Known rows, with every way that one mark hangs from another
fuvofa[reri[fafut komebez]]: [-1.59  5.53 -2.02 -4.47 -2.41  2.80  0.20  0.26  0.37 -7.49  4.93  0.21
 -3.77  3.61 -3.22  2.13 -3.17  3.00  0.11]
fafut[komebez[fuvofa pebe]]: [ 0.53  2.17  1.42 -1.00 -4.38 -1.36 -0.17 -0.90  0.20 -1.67 -3.11  0.34
  3.28 -0.14  1.16 -2.36  1.16  1.83 -3.94]
pebe[reri[fafut[fuvofa] komebez niliz]]: [ 1.64  1.57  3.16 -0.66  1.82  6.01  0.66 -0.17 -0.46 -0.78 -0.26  1.63
 -1.50  2.48 -1.23 -2.38 -2.78  0.44 -1.93]
fuvofa[reri[fafut niliz]]: [-0.07  4.27  1.96 -2.22 -2.67  1.23  2.16  1.24 -0.33 -4.54  4.41  0.47
 -1.86  3.13 -4.69  0.02 -2.58  5.87 -2.44]
reri[fafut[pebe] komebez]: [-2.12  4.85 -3.33 -6.26 -4.26  2.63 -1.03 -2.80  1.35 -4.73  1.15  1.70
 -2.59  4.62 -2.62  2.16 -1.42  0.03  3.95]
fuvofa[pebe[fafut] reri[komebez]]: [-0.76  3.72 -5.78 -3.07 -1.03  1.25  0.59 -0.94 -4.22 -5.12  1.59  0.41
 -2.84 -1.18 -0.88  0.08  0.49 -0.41  0.48]
komebez[fuvofa[pebe[fafut reri]]]: [ 2.00  0.62  3.04 -1.17 -0.52  1.08  1.37 -0.83  1.22  0.04 -1.20  2.46
 -2.43  0.42  1.38 -3.83  5.47 -1.93 -2.48]
fafut[fuvofa[pebe] komebez]: [ 1.20  2.86 -1.51 -1.13 -3.81  0.58  1.05 -0.87 -6.35 -1.46 -4.09  2.56
  2.49 -1.93  0.04 -5.83 -1.65  1.03 -3.79]
fuvofa[pebe reri[fafut komebez niliz]]: [-0.90  4.82 -2.56 -1.90 -3.87  1.50  2.00 -0.28 -3.64 -4.79  2.37  0.73
 -2.43  0.76 -2.23  0.95 -1.75  2.47 -2.36]
fuvofa[pebe[fafut reri[niliz]]]: [ 1.26 -0.64  1.68 -0.55  0.90  2.60  0.17 -1.50 -3.18  1.19 -2.59  3.16
  0.31 -1.23  0.42 -4.01  2.79 -1.84 -0.93]
komebez[fuvofa[reri] pebe[fafut]]: [ 0.55  1.57  1.64  0.23 -1.15 -0.61  0.71  0.81  0.36 -3.84  1.21 -1.79
 -1.24 -0.38  0.14 -0.34  3.31  2.89 -2.07]
pebe[fafut[fuvofa] reri[komebez niliz]]: [ 3.33 -0.25  0.30  0.28  6.56  5.52  1.18 -0.49 -3.18  1.90 -1.56 -0.08
 -1.08 -0.68 -0.35 -5.18 -0.65 -0.89 -0.56]
fafut[pebe[reri]]: [ 0.75  1.35  0.04 -4.36 -3.85  0.81 -0.31 -1.62  3.18 -2.03 -3.16  3.56
 -0.59  2.44 -3.26 -0.37  1.29 -1.47  3.20]
reri[fafut komebez[pebe] niliz]: [-1.39  2.70  0.82 -0.50 -2.61  4.40 -0.52 -2.11 -1.56 -3.07  0.12 -1.31
  1.36  2.57 -1.18  1.54 -4.00  2.70 -0.41]
fuvofa[reri]: [-0.23  3.70 -0.06 -3.21 -3.22  1.69  0.70  0.50  0.83 -6.81  2.67  0.67
 -1.57  2.41 -3.71  0.50 -2.20  2.80 -0.33]
reri[fafut[fuvofa pebe] komebez niliz]: [ 0.54  4.49 -2.07 -2.40 -2.92  2.81  2.40 -1.84 -2.22 -1.55 -0.46 -0.23
 -1.31  2.81 -3.73 -0.78 -3.53  2.65  0.82]
komebez[pebe[fafut reri[niliz]]]: [ 0.57 -1.76  3.62  1.34  1.41  3.40 -1.76 -0.77 -1.60 -0.72 -2.72  0.11
  2.81 -0.78  0.12 -1.37  0.47  0.66  0.00]
komebez[pebe]: [-1.57  0.33  2.49 -0.45 -4.73  3.34 -2.78 -1.85 -0.21 -5.42 -2.60  0.23
  3.34  1.01 -0.56  1.02 -1.86  0.58  1.19]
fuvofa[pebe[reri]]: [ 0.22  0.32  2.15 -1.58 -2.77  3.46 -1.00 -1.59 -0.97 -2.21 -2.96  4.37
  0.08  0.38  0.37 -2.09  1.26 -3.08 -0.68]

Rows
[ 0.41  2.54  4.20  1.13 -4.10 -0.37  1.71  1.20  1.22 -4.20  1.46 -1.44
 -0.89  1.25 -0.94  0.69  1.06  4.77 -4.34]
komebez[fuvofa[reri[fafut niliz]] pebe]
[ 1.36  2.67 -2.40 -2.44  2.19  0.27  1.26  0.33 -5.16 -1.09  0.78  0.28
 -0.02 -1.20 -1.51 -5.25 -0.03  3.27 -1.46]
pebe[fafut[fuvofa[reri] komebez]]
[-0.35 -1.51  2.91  0.07  1.09  3.63 -2.93 -0.86 -1.13 -2.25 -2.17  0.94
  1.99 -0.46  0.70 -0.89  0.92 -0.26  1.01]
komebez[pebe[fafut reri]]
[ 1.48  0.93  1.98 -0.19 -1.92  4.55  0.46 -0.53 -3.79 -2.64 -3.01  3.05
 -0.37 -0.22 -0.58 -4.24 -1.34 -1.22 -1.43]
fafut[fuvofa[pebe[reri]]]
[ 0.87  3.30  3.80 -1.39 -3.19 -0.64  2.74 -0.43 -1.39  1.53  0.36  1.79
  0.96  1.98 -1.38 -3.89  0.58  4.79 -5.62]
reri[fafut[komebez[fuvofa[pebe]]] niliz]
[ 2.66  0.10  1.97 -2.17  4.97  0.67  0.33  0.15  0.12  2.87 -0.81  2.45
 -0.69 -0.34  1.15 -5.77  4.44 -0.34 -2.59]
pebe[fafut[komebez[fuvofa]] reri]
[-0.63 -0.19  1.17  0.25 -0.79  3.27 -2.06 -1.25 -3.64 -3.63 -2.04 -0.45
  2.45 -0.76 -0.09 -1.42 -0.75  1.30  1.34]
komebez[pebe[fafut[fuvofa]]]
[-0.02  4.70  0.23 -3.26 -3.98 -0.53  2.60  0.96  0.19 -4.15  3.48  0.73
 -2.17  3.04 -5.63  0.70 -1.58  5.65 -0.96]
fuvofa[reri[fafut[pebe] niliz]]
[ 2.31 -1.36  5.35  2.36  1.42  1.26  0.53  0.10  1.02  0.90 -2.24 -0.69
  0.40 -0.67  1.63 -2.53  4.10  0.75 -3.02]
komebez[fuvofa pebe[fafut reri[niliz]]]
[ 1.28  1.66  0.44  1.39 -2.97  2.92  1.25 -2.28  0.79 -2.25 -3.19 -3.06
  1.88  0.85  0.14  0.21 -1.85  0.35 -1.69]
reri[komebez[fuvofa pebe] niliz]
[ 1.11  1.89 -0.82 -2.08  2.25  2.63  0.96  0.08 -3.81 -2.77  1.72  0.14
 -1.63  0.09 -2.37 -3.88 -0.31  2.28  0.65]
pebe[fafut[fuvofa[reri]]]
[ 2.42  1.85  0.16  0.30 -1.81  0.87  1.73 -0.23 -6.19  0.69 -4.83  2.75
  2.57 -2.32  0.22 -6.64 -1.36  0.71 -5.15]
fafut[fuvofa[pebe[reri[niliz]]] komebez]
[ 0.51  3.07 -0.57 -0.63 -4.70  0.25  2.55  0.01 -3.12 -4.01  0.07  1.08
 -0.44 -0.45 -2.79 -0.75 -0.89  2.30 -2.80]
fuvofa[pebe reri[niliz]]
[-1.02  4.46 -0.92 -1.40 -2.66  2.26  0.94  0.33 -1.25 -5.98  3.24 -1.55
 -1.24  2.09 -3.18  2.39 -4.00  4.64 -1.48]
fuvofa[reri[fafut komebez[pebe] niliz]]
[ 0.23  3.70 -0.36 -0.74 -1.83  4.79  1.84 -1.70 -4.43 -1.89  0.07  0.02
 -0.78  1.82 -1.62 -1.87 -4.03  1.93 -1.75]
reri[fafut[fuvofa[pebe]] komebez niliz]
[ 2.18  2.59  1.10 -0.54 -1.79 -1.16  3.87  0.37 -0.22 -1.18  1.01  0.19
 -2.79 -0.06 -0.85 -2.89  3.91  1.77 -3.99]
komebez[fuvofa[pebe[fafut] reri[niliz]]]
[ 2.09  4.76 -3.08 -4.01 -6.11 -5.92  3.63 -0.33  1.65 -0.24 -2.57  0.92
  0.34  0.56 -3.03 -2.13  2.67  3.11 -2.37]
fafut[komebez[fuvofa[reri[niliz]]] pebe]
[ 1.35  3.15 -1.06  0.55 -1.99  3.63  1.90  0.44 -3.68 -5.40 -0.47 -1.65
 -0.19  0.05 -2.85 -1.37 -5.23  2.96 -1.61]
fafut[fuvofa[reri[komebez[pebe] niliz]]]
[ 1.50  3.20 -0.92  1.30 -2.99 -0.55  1.93  1.47 -6.27 -2.97 -2.35 -1.14
  3.37 -2.38 -1.74 -3.39 -4.13  5.61 -5.29]
fafut[fuvofa[reri[niliz]] komebez[pebe]]
[ 0.76  3.16 -0.71 -0.76 -3.44  2.51  1.74  0.51 -4.72 -5.43 -0.36  1.48
 -1.42 -0.40 -2.26 -2.70 -2.46  1.47 -1.84]
fafut[fuvofa[pebe reri]]
